Known rows, with every step that occurs
nabovig basoz sekufi pelotet gusub zomum: [-0.05 -0.14 -0.18 -0.11  0.49  0.18  0.40 -0.27  0.33 -0.11 -0.63 -0.09
 -0.08  0.17  0.04 -0.33  0.10  0.15  0.10 -0.13  0.12  0.54]
gusub zomum nabovig: [ 0.12 -0.13 -0.02 -0.03  0.09  0.45  0.09 -0.04 -0.05 -0.18 -0.38  0.08
 -0.14  0.13 -0.20 -0.30 -0.34 -0.05  0.21 -0.22  0.07  0.00]
zomum nabovig basoz: [ 0.16  0.01 -0.04 -0.03  0.11  0.21  0.08 -0.01 -0.13  0.14 -0.11  0.04
  0.20  0.14  0.18 -0.31 -0.20 -0.05 -0.06 -0.24 -0.08  0.26]
zomum nabovig basoz sekufi pelotet: [ 0.02  0.11 -0.19  0.25  0.24  0.16  0.16 -0.34  0.08  0.34 -0.44 -0.06
  0.16 -0.24  0.16 -0.44  0.15 -0.04 -0.04 -0.22 -0.28  0.55]
pelotet nabovig zomum gusub: [-0.03 -0.02 -0.19  0.33 -0.29 -0.04  0.26 -0.23 -0.03  0.12  0.00  0.25
  0.49  0.31 -0.31 -0.47 -0.09  0.25  0.11  0.09 -0.30  0.23]
basoz sekufi: [-0.28  0.01 -0.17  0.14  0.16 -0.09 -0.09 -0.17  0.03  0.14 -0.36 -0.11
  0.01 -0.24  0.14 -0.10  0.08 -0.09 -0.09  0.05 -0.23  0.25]
zomum gusub pelotet nabovig basoz: [ 0.10 -0.04 -0.13 -0.01  0.01 -0.05  0.41 -0.48  0.12  0.19 -0.08  0.10
  0.20  0.37  0.23 -0.33 -0.07  0.19 -0.17 -0.05 -0.12  0.41]
basoz sekufi zomum gusub: [-0.01  0.08 -0.32  0.40 -0.14 -0.05 -0.05 -0.33  0.18  0.03 -0.56  0.09
  0.02  0.11  0.01 -0.16  0.27 -0.31  0.14 -0.07 -0.37  0.37]
pelotet nabovig zomum: [-0.22 -0.10  0.06  0.07 -0.08  0.08  0.30 -0.13  0.02  0.15  0.13  0.20
  0.42 -0.02 -0.17 -0.39 -0.22  0.41 -0.14  0.30 -0.13 -0.04]
sekufi pelotet nabovig zomum gusub basoz: [ 0.17 -0.02 -0.24  0.25  0.08 -0.02  0.36 -0.71 -0.02  0.15 -0.06  0.14
  0.29  0.01 -0.33 -0.33 -0.16  0.35  0.23 -0.17 -0.29  0.47]
zomum gusub basoz: [ 0.24 -0.01 -0.26  0.13  0.13 -0.13  0.07 -0.51 -0.11 -0.02 -0.10  0.01
  0.00  0.09 -0.19  0.00 -0.12  0.05  0.28 -0.30 -0.18  0.40]
pelotet gusub basoz sekufi: [-0.25  0.02 -0.30  0.09  0.51 -0.16  0.05 -0.49  0.05  0.00 -0.45 -0.22
 -0.18 -0.31 -0.02 -0.10  0.06  0.01  0.06 -0.11 -0.22  0.53]
gusub zomum nabovig basoz sekufi: [-0.14 -0.10 -0.18  0.00  0.36  0.18  0.04 -0.21  0.01  0.16 -0.60 -0.07
  0.09 -0.01  0.28 -0.36 -0.19 -0.10 -0.10 -0.16 -0.19  0.46]
zomum gusub pelotet sekufi: [ 0.16  0.08  0.07  0.11 -0.11 -0.27  0.15 -0.58  0.16 -0.09 -0.18 -0.03
  0.08  0.27 -0.21 -0.19  0.23  0.15  0.13 -0.68  0.07  0.45]
gusub pelotet: [ 0.11 -0.06  0.09 -0.03  0.06 -0.19  0.03 -0.53  0.16  0.00 -0.05 -0.03
 -0.14  0.16  0.04  0.20  0.01  0.07  0.02 -0.19  0.00  0.01]
nabovig basoz sekufi pelotet: [-0.03  0.06 -0.16  0.16  0.28  0.02  0.18 -0.35  0.19  0.35 -0.37 -0.09
  0.20 -0.22  0.26 -0.29  0.24  0.02 -0.11 -0.12 -0.22  0.56]
basoz sekufi pelotet gusub zomum nabovig: [-0.03 -0.03 -0.19  0.14  0.27  0.42  0.25 -0.21  0.09 -0.17 -0.66 -0.03
 -0.22  0.01 -0.28 -0.54 -0.06 -0.05  0.28 -0.26 -0.05  0.35]
zomum nabovig basoz sekufi: [-0.17  0.02 -0.20  0.11  0.25  0.07 -0.04 -0.17 -0.07  0.25 -0.45 -0.09
  0.16 -0.12  0.29 -0.34 -0.08 -0.14 -0.14 -0.14 -0.29  0.46]
gusub pelotet sekufi basoz: [-0.07  0.17  0.02  0.13  0.20 -0.08  0.13 -0.72  0.13  0.07 -0.17 -0.15
 -0.13 -0.38  0.12 -0.02  0.22 -0.04  0.01 -0.39 -0.12  0.43]
nabovig basoz sekufi zomum: [-0.11  0.00 -0.10  0.07  0.22  0.07 -0.04 -0.28  0.29  0.13 -0.56 -0.01
 -0.01 -0.15  0.44 -0.07  0.19 -0.26 -0.22  0.06 -0.20  0.32]
zomum gusub: [ 0.13  0.05 -0.23  0.28 -0.24 -0.10  0.03 -0.12 -0.04  0.01 -0.11  0.10
  0.14  0.32 -0.17 -0.14  0.09 -0.07  0.22 -0.17 -0.21  0.25]
pelotet gusub zomum nabovig: [ 0.04 -0.07 -0.08 -0.01  0.17  0.42  0.21 -0.02  0.01 -0.30 -0.44  0.03
 -0.24  0.20 -0.31 -0.39 -0.20 -0.04  0.28 -0.23  0.08  0.12]
zomum gusub basoz sekufi: [-0.10  0.00 -0.37  0.23  0.27 -0.20 -0.04 -0.58 -0.05  0.13 -0.44 -0.11
  0.01 -0.17 -0.01 -0.10 -0.02 -0.06  0.14 -0.21 -0.38  0.56]
basoz sekufi pelotet nabovig zomum gusub: [-0.12  0.02 -0.30  0.47 -0.19 -0.05  0.31 -0.40  0.06  0.27 -0.24  0.20
  0.52  0.12 -0.28 -0.60  0.06  0.24  0.11  0.05 -0.45  0.45]

Rows
[ 0.24  0.05  0.10 -0.04  0.13  0.18  0.14 -0.40  0.14  0.05 -0.34  0.03
  0.07  0.14  0.21 -0.30 -0.01 -0.08 -0.09 -0.51  0.00  0.37]	gusub pelotet sekufi zomum nabovig basoz
[-0.04  0.07 -0.36  0.34 -0.11  0.05  0.17 -0.38  0.20  0.13 -0.55  0.14
  0.12  0.15  0.14 -0.40  0.20 -0.20 -0.03  0.03 -0.37  0.52]	pelotet nabovig basoz sekufi zomum gusub
[ 0.13 -0.02 -0.11  0.07  0.18  0.47  0.29 -0.12  0.07 -0.23 -0.48  0.03
 -0.21  0.12 -0.34 -0.49 -0.09  0.01  0.33 -0.28  0.06  0.22]	sekufi pelotet gusub zomum nabovig
[-0.22 -0.05 -0.35  0.27  0.22 -0.14  0.15 -0.66 -0.03  0.21 -0.39  0.01
  0.23 -0.18 -0.11 -0.35 -0.14  0.17  0.05 -0.02 -0.45  0.54]	pelotet nabovig zomum gusub basoz sekufi
[-0.04  0.13 -0.04  0.29  0.07 -0.19  0.16 -0.81  0.11  0.14 -0.16 -0.04
  0.17 -0.20 -0.05 -0.13  0.19  0.06  0.13 -0.43 -0.27  0.54]	nabovig zomum gusub pelotet sekufi basoz
[-0.04  0.09 -0.11  0.15 -0.06  0.25  0.51 -0.24  0.16  0.15 -0.06  0.10
  0.00 -0.20 -0.11 -0.53  0.09  0.25 -0.11  0.21 -0.07  0.16]	sekufi pelotet nabovig
[-0.21 -0.06 -0.08  0.18  0.19  0.08  0.39 -0.57  0.11  0.30 -0.11  0.12
  0.40 -0.31 -0.17 -0.50 -0.14  0.47 -0.09  0.16 -0.30  0.32]	gusub basoz sekufi pelotet nabovig zomum
[-0.23  0.10 -0.21  0.23  0.04  0.20  0.45 -0.35  0.17  0.24 -0.29  0.02
  0.00 -0.34 -0.02 -0.60  0.15  0.17 -0.16  0.25 -0.20  0.33]	basoz sekufi pelotet nabovig
[-0.09 -0.13 -0.17 -0.03  0.40  0.19  0.36 -0.25  0.33 -0.20 -0.62 -0.08
 -0.20  0.09 -0.13 -0.30  0.14  0.12  0.19 -0.09  0.11  0.41]	basoz sekufi pelotet gusub zomum
[-0.07 -0.03 -0.01  0.00 -0.03  0.04  0.39 -0.51  0.16  0.03 -0.02  0.08
 -0.17  0.04 -0.01 -0.24 -0.06  0.23 -0.14  0.14 -0.03  0.03]	gusub pelotet nabovig
[-0.13  0.12 -0.26  0.16  0.36 -0.05  0.30 -0.24  0.25  0.08 -0.41 -0.15
  0.02 -0.08  0.01 -0.40  0.39  0.06  0.01 -0.10 -0.14  0.63]	nabovig basoz sekufi pelotet gusub
[ 0.14 -0.03 -0.17  0.22  0.03 -0.23  0.05 -0.79  0.30  0.11 -0.49  0.03
 -0.02  0.34  0.22  0.04  0.19 -0.16  0.06 -0.29 -0.29  0.45]	nabovig basoz sekufi zomum gusub pelotet
[ 0.27  0.02 -0.24  0.16  0.11 -0.03  0.07 -0.60  0.05 -0.07 -0.27  0.07
 -0.11  0.04 -0.11  0.03 -0.01 -0.09  0.27 -0.26 -0.20  0.38]	sekufi zomum gusub basoz
[ 0.01  0.08 -0.16  0.22  0.19  0.32 -0.07 -0.42  0.01 -0.01 -0.58  0.01
 -0.24 -0.34 -0.02 -0.26 -0.09 -0.31  0.11 -0.21 -0.30  0.23]	gusub basoz sekufi zomum nabovig
[-0.05  0.10 -0.11  0.27  0.03  0.34 -0.10 -0.21  0.05  0.00 -0.58  0.04
 -0.17 -0.25  0.00 -0.32  0.01 -0.36  0.05 -0.10 -0.28  0.13]	basoz sekufi zomum nabovig
[ 0.05  0.01 -0.15 -0.06  0.42 -0.09  0.19 -0.40  0.03 -0.17 -0.10 -0.13
 -0.24 -0.09 -0.20 -0.02 -0.03  0.14  0.18 -0.20  0.01  0.35]	pelotet gusub basoz
[-0.01  0.06 -0.22  0.20  0.37  0.00  0.14 -0.60  0.13  0.24 -0.38 -0.13
 -0.03 -0.42  0.02 -0.17  0.15  0.06  0.07 -0.17 -0.25  0.53]	gusub basoz sekufi pelotet
[-0.15 -0.06 -0.31  0.26  0.26 -0.24 -0.04 -0.62 -0.05  0.19 -0.38 -0.04
  0.24 -0.13 -0.07 -0.14 -0.10  0.08  0.13 -0.16 -0.44  0.55]	nabovig zomum gusub basoz sekufi
[-0.15  0.04 -0.21  0.12  0.40  0.03  0.02 -0.52  0.31 -0.09 -0.62 -0.09
 -0.31 -0.32  0.10 -0.04  0.21 -0.20  0.02  0.00 -0.21  0.38]	pelotet gusub basoz sekufi zomum
[ 0.19  0.08  0.06 -0.03  0.10  0.28  0.12 -0.14  0.07  0.04 -0.32  0.05
  0.14  0.07  0.19 -0.40 -0.01 -0.12 -0.10 -0.40  0.01  0.37]	pelotet sekufi zomum nabovig basoz
[ 0.18 -0.08 -0.19  0.16  0.12 -0.17  0.07 -0.56 -0.11  0.07 -0.02  0.08
  0.30  0.13 -0.27 -0.05 -0.23  0.21  0.28 -0.27 -0.26  0.36]	nabovig zomum gusub basoz
[-0.19 -0.04 -0.23  0.06  0.42 -0.14 -0.05 -0.51  0.00  0.12 -0.37 -0.16
 -0.09 -0.36  0.11 -0.01 -0.07 -0.01  0.00 -0.09 -0.24  0.41]	gusub basoz sekufi
[-0.05  0.12 -0.21  0.24  0.26  0.30  0.02 -0.40  0.07 -0.11 -0.65 -0.03
 -0.32 -0.28 -0.12 -0.34  0.02 -0.30  0.16 -0.21 -0.28  0.32]	pelotet gusub basoz sekufi zomum nabovig
[-0.14  0.21 -0.03  0.16  0.16  0.02  0.11 -0.39  0.04  0.08 -0.12 -0.12
 -0.03 -0.49  0.08 -0.16  0.22 -0.08 -0.01 -0.26 -0.13  0.43]	pelotet sekufi basoz
[ 0.14  0.07 -0.19  0.03  0.43 -0.03  0.31 -0.53  0.11 -0.08 -0.15 -0.13
 -0.21 -0.18 -0.24 -0.11  0.10  0.19  0.24 -0.27 -0.02  0.47]	sekufi pelotet gusub basoz
[ 0.05 -0.14 -0.09 -0.10  0.31  0.23  0.41 -0.17  0.31 -0.25 -0.44 -0.03
 -0.20  0.20 -0.20 -0.23  0.09  0.17  0.23 -0.11  0.22  0.28]	sekufi pelotet gusub zomum
[ 0.05  0.10  0.14  0.01 -0.01  0.11  0.06 -0.20  0.30 -0.17 -0.32  0.03
 -0.09 -0.12  0.02 -0.15  0.30 -0.09 -0.06 -0.26  0.14  0.18]	pelotet sekufi zomum
[ 0.07 -0.04 -0.13  0.31 -0.23 -0.17  0.03 -0.17 -0.06  0.10 -0.02  0.19
  0.52  0.36 -0.28 -0.21 -0.05  0.14  0.22 -0.11 -0.29  0.20]	nabovig zomum gusub
[ 0.07  0.09 -0.34  0.34  0.24 -0.07  0.16 -0.67  0.10  0.25 -0.44 -0.09
  0.04 -0.26 -0.06 -0.25  0.20  0.03  0.18 -0.27 -0.35  0.66]	zomum gusub basoz sekufi pelotet
